In the rows, 128 means zero.
Known rows, with every step that occurs:
D/N/L: [146 126 107 139 142 136 124 114 124 168 119 142 131 120  84 108 158 127
 135 121 130 106 133 118 132 118 135 133 121 167 126]
N/B/A/K/H/R/F/U: [ 40 148 104 137 104 111  78 110 132 220 168  90 165  74 155 107 172 205
 126 198 104 145 190 136 110 156 141  69 178 191 105]
U/F: [107 127 119 126 128 123 101 132 123 133 123 125 133 127 169 110 149 112
 113 124 125 126 144 121 128 131 133 102 145 124  99]
R/N/B: [100 142 122 130 126 123 132 119 134 134 130 115 137 153 129 130 178 144
 142 152 125 132 132 144 136 107 168 127 174 153 135]
F/U/H: [ 93 122 139 121 128 115 110 122 123 155 151 133 128  98 175 141 178 146
 138 145 133 142 131 121 135 144 122 104 138 147 153]
R/F/U: [ 96 118 106 131 131 122 100 132 127 161 120 125 141  86 157 150 151 149
 107 142 129 136 173 135 118 130 117  85 118 151 151]
F/U/H/R/N/B/A: [ 54 130 129 144 111 109 118 106 136 165 169  97 153  99 166 147 216 220
 127 174 112 138 166 142 135 121 139  95 210 216 145]
R/N/B/A: [ 97 147 126 137 106 128 129 126 151 133 130  97 143 144 123 134 196 156
 121 152 105 129 131 144 128  83 136 123 182 196 131]
F/U: [124 116 126 130 124 126 129 121 124 157 125 133 123 100 147 156 152 131
 119 148 127 140 129 118 124 131 120 122 113 144 158]
E/R/N/L: [133 125 150 182 137 140 152  95 117 171 141 114 149 143 106 127 157 153
 140 130 144 104 168 164 141 122 159 125 173 184 119]
A/B/N: [128 138 129 128 121 124  90 129 128 106 130 121 132 141 126 144 157 126
 111 159 110 137 125 122 119  94 155 128 163 202 142]
D/F: [128 126  99 123 132 122 104 133 128 137 115 125 127 134 172 129 124 117
 123 127 127 123 135 109 132 130 126  97 129 130 124]
H/R/N/L: [115 112 117 154 141 131 154 106 115 168 147 110 152 119 120 117 154 196
 137 127 143 101 173 163 140 142 152 122 179 172 129]
D/N/B: [123 145 105 130 127 122 112 114 131 139 119 145 129 136  91 122 151 120
 139 148 119 130 127 108 130 106 166 137 132 151 124]
B/A/K/H/U/F: [ 63 157 119 120 101 114  84 128 134 209 155  96 138  95 181 124 175 118
  99 148  95 140 129 129 119 167  94  92 211 199  62]
F/U/H/B/N/R/E/L: [ 14 112  70 162 135 109 124  93 120 193 171 118 133  99 188 179 181 175
 132 171 122 125 154 163 153 129 178  97 200 204 126]
B/A: [126 134 134 135 107 134 124 137 145 127 128 107 132 124 121 133 145 145
 103 129 109 125 127 125 120 105  94 125 138 174 128]
R/F/U/H/B/N/L: [ 90  87 109 136 138 109  78 110 111 196 154 105 150  79 178 119 216 152
 132 170 120 121 179 142 137 128 164  61 184 199 168]
R/F: [100 128 108 126 134 126 100 134 130 132 124 121 143 117 137 119 128 143
 121 125 131 125 173 145 121 131 126  91 131 133 124]
B/N/R/F/U/H/K: [  9  90 106 134 134 103  88 120 131 192 150 109 146  73 178 174 175 179
 131 169 122 123 215 148 139 144 119  61 198 197 145]
A/K/H/B/N: [ 90 116 123 117 118 111 107 120 121 179 163 117 132 120 144 145 155 117
 132 186 107 144 116 135 132 155 166 115 173 182  99]
K/H/R/N/L: [106 130 126 149 141 129 141 105 115 167 176 109 161 111 130 111 157 201
 135 126 148  92 158 166 146 176 154 110 192 173 110]
E/R: [138 127 154 169 127 132 138 105 119 135 139 128 133 139 114 143 103 131
 129 132 133 125 155 134 129 131 143 128 137 143 110]
R/E/L: [104 159  78 153 139 137 132 112 126 160 140 126 130 130 147 124 129 148
 145 120 137 110 115 166 138 129 142 125 134 140 103]
F/U/H/B/N: [ 97  88 128 124 125 103 105 114 118 156 157 120 129  97 180 172 191 131
 121 178 114 146 133 120 144 128 151 100 169 192 163]
K/H/R/N: [ 86 131 125 137 137 121 139 116 125 133 171 120 154 117 140 156 130 199
 116 127 144 109 155 165 145 180 136 113 184 173 102]
D/N/R: [ 72 122 103 140 132 127 137 124 138 138 117 147 133 128  81 165 120 148
 117 125 127 123 165 122 130 122 134 134 141 167 105]
B/A/K/H: [ 86 155 135 123 103 129 103 133 145 177 158 105 139 112 130 117 160 147
 123 154 106 135 113 132 117 147  99 115 152 181  86]
U/H/B: [101  86 131 121 131 104 113 118 119 132 161 118 130 123 161 114 159 130
 149 159 123 132 129 132 141 154 180 109 150 128 125]
K/H: [122 145 137 125 128 126 114 128 126 127 156 128 137 119 139 123 130 133
 125 128 132 118 114 132 134 165 129 116 142 132 109]
E/L: [129 128  83 149 128 137 125  99 110 158 133 122 133 125 119 118 132 123
 140 130 133 115 127 128 127 130 148 127 121 136 108]

Rows:
[ 90 103 120 118 119 113 112 117 119 184 165 119 130 116 145 114 144 119
 150 185 117 146 113 134 131 178 184 120 141 136  93]  A/K/H/B
[ 84 109 131 135 132 109 118 108 113 159 167 128 139  82 173 140 150 190
 135 147 135 138 166 125 135 168 133 101 155 146 142]  F/U/H/R
[ 81 172 131 123  96 124  96 120 141 181 160 100 142 126 127  84 181 137
 144 179  97 142 110 124 116 131 141 115 170 166  90]  N/B/A/K/H
[122 107 128 130 105 121 115 128 137 129 162  93 137 118 136 130 148 132
 103 159 106 117 113 131 128 152 142 114 148 177 115]  K/H/B/A
[ 47 132 107 134 109 119  89 125 134 213 164  99 161  61 158 141 152 212
 106 171 112 138 191 144 108 172 103  70 158 205 103]  B/A/K/H/R/F/U
[  4 125 112 136 124 104  55 125 127 144 151 114 157  98 171 158 193 184
 110 174 117 142 209 135 120 114 155  65 204 224 143]  A/B/N/R/F/U/H
[ 95 147 116 146 144 124 144 126 136 133 152 127 135 121 152 135  96 194
 125 119 136 119 151 170 138 151 128 123 153 135 118]  H/R/E
[ 47 151 116 147 137 128 149 133 150 135 138 129 130 138 147 142 112 175
 123 122 131 120 152 168 139 128 131 126 163 135 110]  N/R/E
[101 146 117 122 126 113  91 122 117 157 156 117 136 103 190 133 141 105
 101 123 124 120 133 131 135 187 123  96 198 152  85]  K/H/U/F
[ 53 135 120 130 130 119 135 116 126 185 173 119 151 116 138 145 145 197
 141 153 137 132 153 165 136 184 142 115 185 176  79]  A/K/H/R/N
[  6  77  86 144 117 102  90 126 147 171 142 113 153  79 139 176 188 185
  98 169 107 133 209 126 126 125 148  72 162 233 125]  D/N/R/F/U/H/B/A
[ 39  78  90 147 127 109 112 119 128 166 127 110 144  94 152 192 151 159
  92 178 111 136 215 142 128 114 163  80 174 197 155]  H/B/N/R/F/U
[ 67  88 110 125 132 100  79 121 121 160 150 112 144  83 190 167 193 148
 114 173 116 140 174 137 138 130 150  66 174 198 159]  R/F/U/H/B/N
[ 90 164 121 140 143 121 133 127 134 133 178 126 142 114 162 129  97 205
 122 118 139 107 135 175 144 186 129 113 167 139  99]  K/H/R/E
[  7 117  94 133 138 109  88 124 136 172 134 146 148  82 141 171 172 184
 117 139 135 132 210 129 132 139 126  73 155 188 118]  D/N/R/F/U/H
[ 49 190 119 139 110 120 113 122 150 190 184  99 147 119 153  90 148 207
 142 172 104 133 131 167 128 154 143 111 197 173  77]  N/B/A/K/H/R/E
[  8 139  64 155 126 119 126 100 124 216 179 111 142 126 152 149 145 158
 144 180 116 123 140 180 143 157 190 113 202 195  63]  A/K/H/B/N/R/E/L
[ 59  85  95 119 105 101  81 124 134 218 147 100 127  95 216 142 206 137
 129 203  95 161 137  98 124 137 141  72 147 196 127]  D/F/U/H/B/A/K
[ 63 123 121 122 135 111  80 129 124 161 145 124 145  83 187 134 181 163
 133 142 136 138 173 138 130 147 120  68 143 150 145]  R/F/U/H
[ 53 122  96 131 136  98 100 101 118 176 155 115 148 111 216 144 195 195
 140 172 132 138 177 124 148 145 173  69 199 176 140]  D/F/U/H/R/N/B
[ 63 153 121 129 102 126 123 127 150 185 133  98 140 139 120 123 210 157
 141 180  98 151 131 144 120  89 144 126 184 200 111]  R/N/B/A/K
[121 149 126 125 126 119 120 120 120 153 158 122 132 106 144 151 121 119
 112 128 125 121 117 137 135 183 117 119 181 155 115]  K/H/U
[ 44 165 116 148 136 128 143 138 150 133 137 127 133 139 144 171 125 173
 107 122 123 120 156 171 142 102 112 123 196 181 119]  B/N/R/E
[ 62 121 117 131 142 109  88 119 118 138 165 119 160  96 161 107 128 203
 135 124 141 120 204 151 131 167 137  67 173 137 102]  U/H/R/F
[  6  75 105 143 111 106  94 125 140 165 155  89 152  85 174 152 184 191
 105 176 103 135 211 139 124 131 150  62 176 198 136]  N/R/F/U/H/B/A
